Each row was made from one walk, in order. Every step used is in the known rows, and no mark comes twice. Write each row's walk.
In the rows, 128 means zero.
Known rows
lato, givu, kopu: [144 132 114 112 119 134 157 154 105 131 123 160 137 106 141 170 108]
kopu, givu: [ 99 154 150 149 118 121 181 155 115  82 134 144 150 147 141 175 122]
kopu, lokila, lato: [119 159  97 153 161  70 127 127 123  33 134 140 144 157 131 141 137]
lato, givu, kopu, lokila: [153 141  82 124 155 116 140 148 154 128 125 161 124 113 146 182 136]
givu, nobat: [120 124 133 102 137 131 168 127 109  91 122 144 165 120 138 189  88]
givu, lato: [120 154 132 117  90  99 168 159  98  73 138 140 146 161 143 166 122]
lato, givu, nobat, lokila, fugifi: [141 127  56  45 113 138 126 118 118 126 142 169 165  83 159 197 152]
lato, givu, kopu, lokila, nobat: [167 134  87 146 154 169 157 140 154 147 157 149 115 112 140 186 121]
lokila, lato, givu: [141 151 116 141 127  88 133 136  83  57 132 145 153 135 117 146  99]
fugifi, givu: [114 169 186 153 138 139 113 163  74  89 111 145 139 156 113 164  80]
nobat, lokila, lato: [104 159  98 117 128  90 106 134 104  28 132 166 157 140 127 136 162]
nobat, lokila: [118 159 106 105 142 122 127 151 142  45 117 159 148 132 114 188 155]
lokila, fugifi, givu: [122 167 156 121 113 139 109 148  41 105 136 141 149 149 139 143 110]
fugifi, givu, kopu, lokila, nobat: [131 155 148 165 148 188 113 150 106 160 147 151 107 142 145 151 109]
givu, rukeg: [152 148 124 121 174  89 167 156 150  33 115 125 126 142 109 149 110]
kopu, lokila: [130 160 104 147 176 101 144 143 160  47 122 134 135 150 117 191 132]
kopu, lokila, lato, givu, rukeg: [172 158  68 143 194  43 128 140 172  41 131 136 110 139 125 126 129]

Write each row's walk
[133 157  79 114 126  92  98 139 117  51 130 171 151 122 122 155 148]
nobat, lokila, lato, givu
[141 136 101 147 154 168 162 136 142 121 157 142 121 131 146 168 135]
givu, kopu, lokila, nobat
[112 173 124  96 113 142  76 150  72 102 135 165 144 136 140 152 158]
nobat, lokila, fugifi, givu
[117 141 152  92 108 152 120 126  41 145 133 149 162 123 168 154  90]
lokila, fugifi, givu, nobat
[ 74 138 104 102  98 109 136 115 103 100 146 186 164 118 185 142 162]
kopu, givu, nobat, lokila, lato
[119 180 118 121  96 102 104 154  81 129 154 146 126 168 175 142 151]
kopu, lokila, fugifi, givu, lato
[137 130  83  75 138 136 128 133 153 107 120 174 153  90 136 218 122]
lato, givu, nobat, lokila
[101 151 150  93 133 155  87 145 101 123 108 182 150 119 142 182 112]
fugifi, givu, nobat, lokila
[110 145 181 120 133 150 123 144  71 127 111 155 153 133 141 173  62]
fugifi, givu, nobat
[106 157 116  75  93 156  78 149  56 156 138 188 140 115 174 123 176]
nobat, lokila, fugifi, givu, kopu
[ 91 131  82  64  91 139 154 120 111 133 156 174 168 101 199 173 183]
kopu, givu, nobat, lokila, fugifi
[129 141  72  93 108 106 103 137  96 107 135 194 144 103 156 127 167]
nobat, lokila, lato, givu, kopu
[ 90 154 141 102 118 126  69 127  64 106 123 188 157 127 156 131 120]
fugifi, givu, nobat, lokila, lato
[157 137  52  94 130 118 140 133 125 144 150 154 132 105 172 162 166]
lato, givu, kopu, lokila, fugifi
[117 162 146 144 148 138  99 157 108 143 119 168 116 142 154 148 126]
fugifi, givu, kopu, lokila
[137 135 105 121 106 100 136 136  68 115 137 166 147 115 152 118 118]
lokila, lato, givu, kopu
[109 155 180 133 116 154 117 164  57 143 113 167 134 135 146 133  99]
fugifi, givu, kopu
